What can hang from each mark:
j_622: j_61 j_255
j_255: j_622
j_474: j_35 j_255 j_386
j_202: j_807
j_386: j_282 j_474
j_35: j_474 j_807
j_61: j_622
j_807: j_35 j_202

Each row was made from one small tree. Brackets hold a mark, then the marks that hang from it, in the order of their numbers. Every link used is in the known rows. Write each row's tree.
(in the rows, 128 means zero)
Known rows:
[j_35 j_474 [j_807 j_202]]: [206 145  90 137 159 143 123  86 106 134 149 140  88 111 130 124  98 141]
[j_202 [j_807 [j_35 [j_474 j_255]]]]: [209 140 105 120 128 161 102 120 128 167 157 135 114 126 155 179 102 146]
[j_807 [j_35 [j_474 [j_386 j_282]]] j_202]: [203 162  83 136 112 140 136 102 122 190 174 141 106 131 167 129  86 122]
[j_474 [j_386 j_282]]: [132 128 113 157  78 121 144 113 143 186 140 125 120 149 147 134  83 125]
[j_35 [j_474 j_386] [j_807 j_202]]: [206 147  85 142 148 134 129  80 121 153 170 148  94 110 137 109  89 125]
[j_807 [j_35 [j_474 j_255]] j_202]: [216 158  94 119 127 144 109 105 126 166 152 137 104 104 163 171 106 128]
[j_202 j_807]: [161 108 109 139 127 157 116 134 112 162 128 121 113 144 134 159  94 153]
[j_807 [j_35 [j_474 j_386]] j_202]: [213 148  84 124 129 147 125 107 116 175 176 143 101 112 162 135  92 125]
[j_386 j_282 [j_474 j_35 [j_255 j_622]]]: [118 158  94 130  35 127 117  89 169 221 150 137 125 151 148 155 124 118]
[j_474 [j_35 [j_807 j_202]] [j_255 [j_622 j_61]] j_386]: [184  90  61 113 104 133 113  73 165 168 154 138 113  97 133 155 124  88]
[j_807 [j_35 [j_474 [j_255 j_622] [j_386 j_282]]] j_202]: [201 160  63 118 100 143 123  98 139 195 163 142 123 116 172 152 103  97]
[j_35 [j_474 j_255]]: [173 140 125 130 101 136 109 104 143 175 149 127 114 111 146 166 111 143]
[j_474 j_35 [j_255 j_622] [j_386 j_282]]: [143 130  91 131  46 124 131  81 182 212 154 139 129 127 160 159 109  93]
[j_474 j_255 j_386]: [148 125 121 140  81 118 115 107 164 178 138 128 128 115 150 165  96 115]
[j_807 [j_35 [j_474 j_386]]]: [197 134 106 123 109 146 128 112 127 165 173 138 111 116 156 142 102 137]
[j_474 j_255]: [146 123 126 135  94 126 110 116 146 157 114 118 120 115 141 182 108 134]
[j_61 j_622]: [140  55 113 118 117 140 123 135 113 157 125 116 117 136 119 159  97 155]
[j_622 j_255]: [144  94 121 124 104 144 118 142 122 153 127 109 116 133 115 116 101 150]
[j_35 j_474]: [172 125 119 131 115 146 123 112 117 167 153 125 105 120 136 142 106 155]

Which tree is each row?
[137 179 114 150  61 106 120  70 173 185 152 146 108 155 140 145 107 131]
[j_386 j_282 [j_474 [j_35 j_807] j_255]]
[182 147  84 116  82 140 124 103 149 183 161 138 130 119 166 158 112 111]
[j_807 [j_35 [j_474 [j_255 j_622] [j_386 j_282]]]]
[208 142 100 124 118 154 107 114 141 183 174 142 121 126 160 165  94 133]
[j_202 [j_807 [j_35 [j_474 j_255 j_386]]]]
[163 128 124 136  66 117 118  81 183 199 165 141 115 113 157 166 101 111]
[j_474 j_35 j_255 j_386]
[178 163 106 150 101 112 127  72 163 165 160 146 116 126 144 132  91 122]
[j_35 [j_474 j_255 [j_386 j_282]] j_807]
[192 129  97 140 135 134 128  77 125 139 141 142  83 115 133 139 100 131]
[j_474 [j_35 [j_807 j_202]]]
[208 130 100 121 139 169 115 128 106 161 160 131 108 135 148 157 100 156]
[j_202 [j_807 [j_35 j_474]]]
[191 131  92 145 123 125 134  70 142 160 165 152  92 114 141 124  88 112]
[j_474 [j_35 [j_807 j_202]] j_386]
[196 145  95 136 115 156 128 117 125 189 176 141 115 154 157 142  85 140]
[j_202 [j_807 [j_35 [j_474 [j_386 j_282]]]]]
[151 189  96 151  74 109 118  65 166 193 152 151 103 152 144 141 102 122]
[j_386 j_282 [j_474 [j_35 [j_807 j_202]] j_255]]
[190 160  60 135 115 130 126  70 146 174 155 148 118 114 149 126 100  97]
[j_35 [j_474 [j_255 j_622] [j_386 j_282]] [j_807 j_202]]
[207 132  97 125 130 163 117 123 121 176 177 140 114 135 153 148  92 143]
[j_202 [j_807 [j_35 [j_474 j_386]]]]
[207 160  88 139 135 123 114  70 148 160 165 149 103 101 146 132  93 114]
[j_35 [j_474 j_255 j_386] [j_807 j_202]]
[119 134  92 118  67 137  98 116 145 184 128 125 134 127 135 162 130 126]
[j_386 [j_474 [j_255 j_622]]]
[193 145 104 137 120 123 113  68 154 147 138 143  93 105 142 165 104 117]
[j_474 [j_35 [j_807 j_202]] j_255]
[187 130  68 122 104 128 117  63 166 166 151 152 112  95 147 148 111  86]
[j_474 [j_35 [j_807 j_202]] [j_255 j_622] j_386]
[185  89  67 108 117 142 110  81 146 147 130 129 106  98 124 169 132 106]
[j_474 [j_35 [j_807 j_202]] [j_255 [j_622 j_61]]]
[155  71  93 103  77 145 108 105 157 178 134 116 120 106 131 186 143 118]
[j_474 j_35 [j_255 [j_622 j_61]]]
[187 160 109 131  84 127 127  99 155 183 169 140 123 126 166 159  97 123]
[j_807 [j_35 [j_474 j_255 [j_386 j_282]]]]
[201  94  71  98 116 170 103 126 135 183 168 129 129 121 145 170 121 125]
[j_202 [j_807 [j_35 [j_474 [j_255 [j_622 j_61]] j_386]]]]
[156  96  75 125  70 121 129  73 179 176 148 135 122 123 132 151 120  96]
[j_474 [j_35 j_807] [j_255 [j_622 j_61]] [j_386 j_282]]
[104 154  90 134  48 126 114 111 152 201 124 126 138 153 142 153 123 122]
[j_386 j_282 [j_474 [j_255 j_622]]]
[193 147  98 142 108 114 118  58 172 169 160 153 100 104 150 149  91  99]
[j_474 [j_35 [j_807 j_202]] j_255 j_386]
[123 160 116 148  51 123 132  94 148 213 162 136 107 167 142 131 105 145]
[j_386 j_282 [j_474 j_35]]
